Each row comes from the steps of one walk. Every step used is in the known rows, and no mark comes twice. Write the walk behind each row, first mark first.
Known rows
ruvozas > guba > paziso: [ 15   1  -6   1  16  -7  -3   5 -17  17   6  10   3  -7 -28  28  -4 -15
 -12   1   8   8 -10  14   6  -1   8  -2  -2]
lusi > ruvozas > zuba: [ 13 -19   0  12   3   4  25   4   8  -7   9  11  -5  -3  16  19  10 -10
 -22  -1   8   6   8   3 -29 -13  13   5  -3]
lusi > ruvozas > guba > paziso > zuba > zunu: [ 32 -19 -11  21  -3  -5  10   3 -13  25  16  12  17 -22 -17  17 -13 -35
 -11   3  -1   8  -9  18 -22   5  37  -5 -10]
ruvozas > lusi: [ 10  -1  -5   2  12   7   2 -18   5  10   9  19 -11 -18   0  16  -5   6
   1  -2   1  10   2  -7   7  -6  -2   8  -4]
ruvozas > zuba > paziso > guba: [  8   9  -4 -10   7 -10  -2  13  18  15   5   6 -14   5  -2   2  -2 -13
 -14  21   4   2  24  21 -34   7  -1 -12 -38]
zuba > paziso > guba: [ 11  15  -7 -13  12 -10 -11   7  15  24   0   9  -8  -2  -6  -4 -10  -9
   7  16  10   1  13  25 -31  12  -3 -10 -40]
guba > paziso: [ 14 -11  -5   7   8 -10  -6   7  -6  16   5   9   6  -9 -21  20   1 -15
 -15  10  -5  12   9  16  -3  -1   4  -1   3]
guba > ruvozas > zuba: [  8  -9   8  10  -1  -2  18   1  13  -1  11   2  -9   1   7  15  24 -17
 -24   0   1   2  20  -4 -20   1  20  -5 -11]
zuba > ruvozas > lusi > seme: [  3   7   4   5   8  15 -18 -21   8  13  15  20 -14 -19  12  11   6  15
  13 -14  14   1 -14 -18   7 -10 -10  11  15]
paziso > zuba > seme > lusi > ruvozas: [  5 -24   3  -1   4  22   6 -17 -16  12   7  29   8 -27  23  13 -11  -2
  26  -1  12  13 -20  11 -45   7  19  23  10]
zuba > ruvozas: [ 15  15  -5  -9  11  10  -8   9  12   9   7   9  -8  -6   4  17   3 -25
  17  -2  12   7   1 -11 -14   1  -7   9  -7]
lusi > seme > zuba > ruvozas > guba > paziso: [ 10  16  -1   0   7   1 -18  17 -12  24   9  11 -13  -8 -21  28   5 -12
 -11  -4  13   2 -18   6  10  -8   2  -4  14]
guba > paziso > zuba > seme > lusi > ruvozas: [  4 -27   1   3   5  15   3 -13 -21  19   6  28  13 -27  13  19  -8  -2
  14   4   9  13 -18  17 -38   5  21  22  16]
zuba > seme > lusi > ruvozas: [  3 -21   5  -4   7  22   5 -17 -14  10   8  30   9 -22  21   8  -6  10
  32   1  17   6 -22   3 -38   7  10  19   5]
lusi > seme > zuba > paziso > guba > ruvozas: [  1  13   3   3  -1  -6  -9   6  18  33   2   7 -16  -7   2  -7  10   1
   5   4  19 -13   6  19 -24  14  15 -17 -30]
guba > ruvozas: [ 10  -3   3   7   6  -1   8  -6   9  14   4   6   2  -8   1   9  14 -12
   8  -6  12   0   6   0 -13  12  20  -4 -19]
seme > zuba > paziso > guba > ruvozas > tusob: [ 10  14  -2   7   4  10   6  10  20  24   6  14 -10 -13   2   9  12 -16
  11   4  21  -9  11  13 -19  12  27 -15 -31]
lusi > seme: [  7  -8   7  10   3   7  -9 -10   4   7  17  14  -3 -13   6  -3   2   8
  13 -10  11   4  -9  -3  -9  -2   0  -1  13]
seme > zuba > paziso > guba > ruvozas: [  5  16  -1  -4   2  -9  -5  12  18  32  -1   5 -15  -5  -2   0   8 -10
   5  11  14  -9  13  21 -24  16  16 -15 -39]
zunu > zuba > paziso > guba > ruvozas: [ 15  11  -5  -7   6 -12  -3   1  15  32   5   7   4  -7  -4  -3   7  -7
  18  12  12  -8   9  21 -24  16  21 -13 -52]
paziso > zuba > seme > lusi > ruvozas > guba: [  9  -7   0  -8  16  22  12 -16 -26  12   8  27   6 -22  11  24 -14  -6
  25 -12  26   9 -36   8 -27   6  24  14   1]
seme > lusi: [  2 -10   2  -5   5   9   1 -15 -10  10  18  22  -5 -17  11   0  -4  -2
  26   1   3   8  -5  14 -19   9  -1   8   6]
paziso > guba > ruvozas > lusi: [ -1   5  -8   5  17  -5  -5 -18   8  27   3  16  -6 -14   2  13   4   5
   3   0  12  -2   7  -3   3   3  11   3 -30]
guba > paziso > zuba: [ 20 -16  -8  12   1  -8   0   9  -6  18   2   8   4 -20 -13  26  -8 -34
 -21   3 -10  24  11  28 -14  -3  21   5   9]
guba > ruvozas > lusi: [  5   0  -2   6  12   3   6 -24   7  16   5  16  -8 -17   2  17   8   7
   2  -7   9   2   2  -6   9   2  12   6 -13]
lusi > seme > zuba > ruvozas: [ 10  19   4  -1  -7  14 -19  23  13  16  14  13 -27 -11   7  10  10 -10
  11  -4  12   1  -6 -10  -8  -6  -9  -1  12]
ruvozas > lusi > seme > zuba > zunu: [ 19  -4   6  23 -21   5  -4   1   3  23  33  14 -14 -21  -9 -16  -1   1
   0   6  -7  -3  -6  -8  -5   0  10 -15  -2]
zunu > zuba > paziso: [ 34   8   0 -17  -5  -3   8   0  15  14  16  10  -3 -11  -9  -6  -6  -2
  20  13  -2   5   3  26 -21   8   2 -10 -28]
paziso > zuba > seme > lusi: [  4 -17  12  -8  -2  22  -3 -19 -20  13  17  25   3 -24  10   5 -12 -12
  27   8  -5  22 -10   4 -35  18  13  17  13]
zunu > zuba > paziso > guba > ruvozas > tusob: [ 22  10  -7   4   8   6   9  -3  17  24  14  16   6 -13   1   6  11 -13
  25   5  19  -8   7  12 -19  11  31 -11 -45]
zunu > zuba > seme > lusi > ruvozas > guba: [ 19  -4  -1 -14  14  19   9 -15 -27  12  18  28  11 -20   5  15 -10   8
  41  -5  25   4 -42   2 -20   3  18  10 -12]

Write each row's walk
[ 25 -17   5  17 -11   0  16   4   6   5  32   6   3  -4  -8  -2   5 -26
 -17  14 -11   4  17  -8 -26   5  18 -13 -19]
ruvozas > zuba > zunu
[ 17 -12  11  -4  -2  20  -1  -4  -6   9   9  15   3 -17  -2  10 -14 -25
  10   9  -9  28   1 -13 -33  15  20  13   0]
paziso > zuba > seme
[ 15 -20   2  -6   3  18   7 -16 -17  14  18  31  16 -25  18   4  -6  12
  41   5  12   6 -25   4 -36   4  15  17  -4]
zunu > zuba > seme > lusi > ruvozas
[ 14  -6 -11   5  20  -5   5   4 -17  18  -1  14   9 -11 -19  34  -4  -9
 -11  -3  18   4 -18  18  -3  -5  14   3  -2]
lusi > ruvozas > guba > paziso
[ 16  25  -5 -16  22  12  -2   5  -3  10   8  12  -9  -4  -5  29  -3 -21
  17 -12  25   3 -21  -8  -3   2   1   3 -13]
zuba > ruvozas > guba
[  3 -19  -6   2  10  12  12 -13  -9  10   8  26   4 -22  24  10  -4   8
  24  -6  20   2 -17  19 -30   0   9  15   4]
seme > lusi > ruvozas
[ -2   9   2  14  -8   4 -16   5   8  29  13  15 -27 -18   5  -2   9  17
  -1  -2  10  -5  -2   0   3  -8   7  -9   0]
paziso > guba > ruvozas > lusi > seme > zuba
[  7   5  -7  -6  10  -8   4  10  18  16   1  10 -10   0   6   5  -3  -8
 -12  17  14  -3  17  24 -42   2   3  -7 -35]
lusi > ruvozas > zuba > paziso > guba
[ -8 -12  16  -9   1  15  -5 -14 -14  14  20  21   0  -8  11   1   6  -2
  15  15   1   5   1  -7 -38  16  13   8 -10]
paziso > guba > ruvozas > zuba > seme > lusi
[ 11 -14  -7  13  13  26  20 -15  -2   6  13  31   6 -26  22  17   2  -3
  27 -10  26  -2 -12  11 -23  -2  21  11   4]
seme > lusi > ruvozas > tusob
[ 13   7   1   2   3  12 -17 -20   6  18  23  22  -7 -22   8   5   4  20
  22  -9  10   1 -17 -17   9 -14  -7   9   7]
zunu > zuba > ruvozas > lusi > seme
[  4   4  -5   4  14 -10  -6   2  10  26   1   7   4  -3   0   4   9 -13
  12   3  17  -5  12   5 -20  13  22  -7 -39]
paziso > guba > ruvozas
[ 13  22  -2  -8  -3  13 -12  29  14  16  10  10 -27  -7   3  14   6 -25
   7   3   7   6   1  -4  -9  -4  -7   0  -1]
seme > zuba > ruvozas
[  8  -5   6 -10  -1   5  22  -6  11   1   7  15 -17  -8  16   9   4   2
 -11   7   9   0   3  29 -39   4   1   0  -4]
seme > lusi > ruvozas > zuba > paziso
[  9  17  10  -5 -12   8  -3   0  19  18  11  13 -38 -17   0  -4   0  17
  -4   3   4  -1  -2  18  -7   3  -9 -13   7]
ruvozas > lusi > seme > zuba > paziso
[ 31 -17  -4  19 -10   0   8   1   1  17  22   9   9 -20  -9  -3 -13 -39
   2   6 -11  13   8   8 -28  11  29  -6 -15]
paziso > zuba > zunu
[  6   1   9  12 -15   8  -9  15   6  13  19  11 -25 -15   3  -5   5   5
   1  -3   4   4  -4   3  -7  -7   1 -11  15]
lusi > seme > zuba
[ 31  -8  12 -13  -5  15  -3  -4  -6  12  24  18  15 -12 -11  -4  -7  -5
  34  19  -9  18  -6 -20 -23  10  14   6 -22]
zunu > zuba > seme
[ 17   3  -8  -3  22  10  15  -6 -10   8   2  17   2 -12   3  24  -6  -5
  13 -16  31   1 -29   6 -13  -3  15   4 -14]
lusi > ruvozas > guba
[ 18 -15   6  -1   6  15   0  -3 -20  16   2  20  13 -19 -10  30 -13 -22
  -1   6   4  23 -17   0 -28   7  28  14   4]
lusi > ruvozas > guba > paziso > zuba > seme
[  1 -19  10  -6  -3  16  -9 -14 -25  18  16  24   5 -24  -1  11 -10 -13
  16  11 -10  21  -8  10 -30  16  14  16  18]
guba > paziso > zuba > seme > lusi
[ 28  -5   2  17 -19   2   4  17   4  20  29   9  -7 -13 -14 -13  -4 -22
   1  15 -11   2   5   0 -17   7  15 -18 -16]
seme > zuba > zunu
[  1 -11  16 -13   1  22  -5 -18 -19  11  20  26   3 -17   6  -1  -7   1
  34  11  -1  14 -12  -7 -29  17   3  12   6]
zuba > seme > lusi
[ 19  21  -9 -12  17  13   0   6  -5  12   6  10 -10 -11  -4  34  -8 -36
  11 -15  21  11 -19   1  -9   0  12   6  -6]
paziso > zuba > ruvozas > guba
[ 12  12  -9  -6  10  -8  -3 -16  13  31   8  16  -3 -16  -3   5   3  10
  12   6   8  -5   5   9   0   5  12  -2 -43]
zunu > zuba > paziso > guba > ruvozas > lusi
[  1   5   9  14 -12   9  -9   0   8  22  15  15 -29 -21   5   2  12  17
  -2  -8   6  -2  -6  -4   8  -7   7  -8  13]
guba > ruvozas > lusi > seme > zuba
[ 13 -15 -12   7  10   0   6  -2 -23  21   2  18   5 -26  -3  36 -12 -25
  -9  -7   7  16 -16  36 -17  -2  27  10  15]
seme > lusi > ruvozas > guba > paziso > zuba
[ 14  -1   0  16  10  16  17  -9  12   9   9  15   4 -16   6  17  16 -17
  15  -9  19  -2   5  -3  -9   9  30  -3 -15]
guba > ruvozas > tusob
[ 11  10 -11  -1  10  12  -5  -9   9  16   5  19 -16 -22   8  30  -6 -17
   1  -7   3  16  -1  -8   3  -7   0  18   3]
paziso > zuba > ruvozas > lusi
[ 16  13  -9  -6  19  -2 -11  11 -12  19   4  10  -1  -5 -25  35  -1 -25
  -8  -1  13   6 -13   5   5  -2   3   2   0]
zuba > ruvozas > guba > paziso
[  9  -2  -7  -6  21  13  13 -15 -19  10   9  24   2 -17  10  21  -7   3
  26 -16  32  -2 -35  14 -17   0  14   8  -4]
seme > lusi > ruvozas > guba
[ 26 -24   0  23  -8   1  23   1   5   5  26   9   8  -7   1   2   4 -20
 -14   9  -2  -1   8  -6 -34   0  23  -8 -18]
lusi > ruvozas > zuba > zunu
[ 19 -28   2  20 -10   4  21  -4  -1   8  30  16   6 -11   7  -2   4 -13
  -7   9  -2  -2   2   3 -37   4  21  -4 -12]
seme > lusi > ruvozas > zuba > zunu
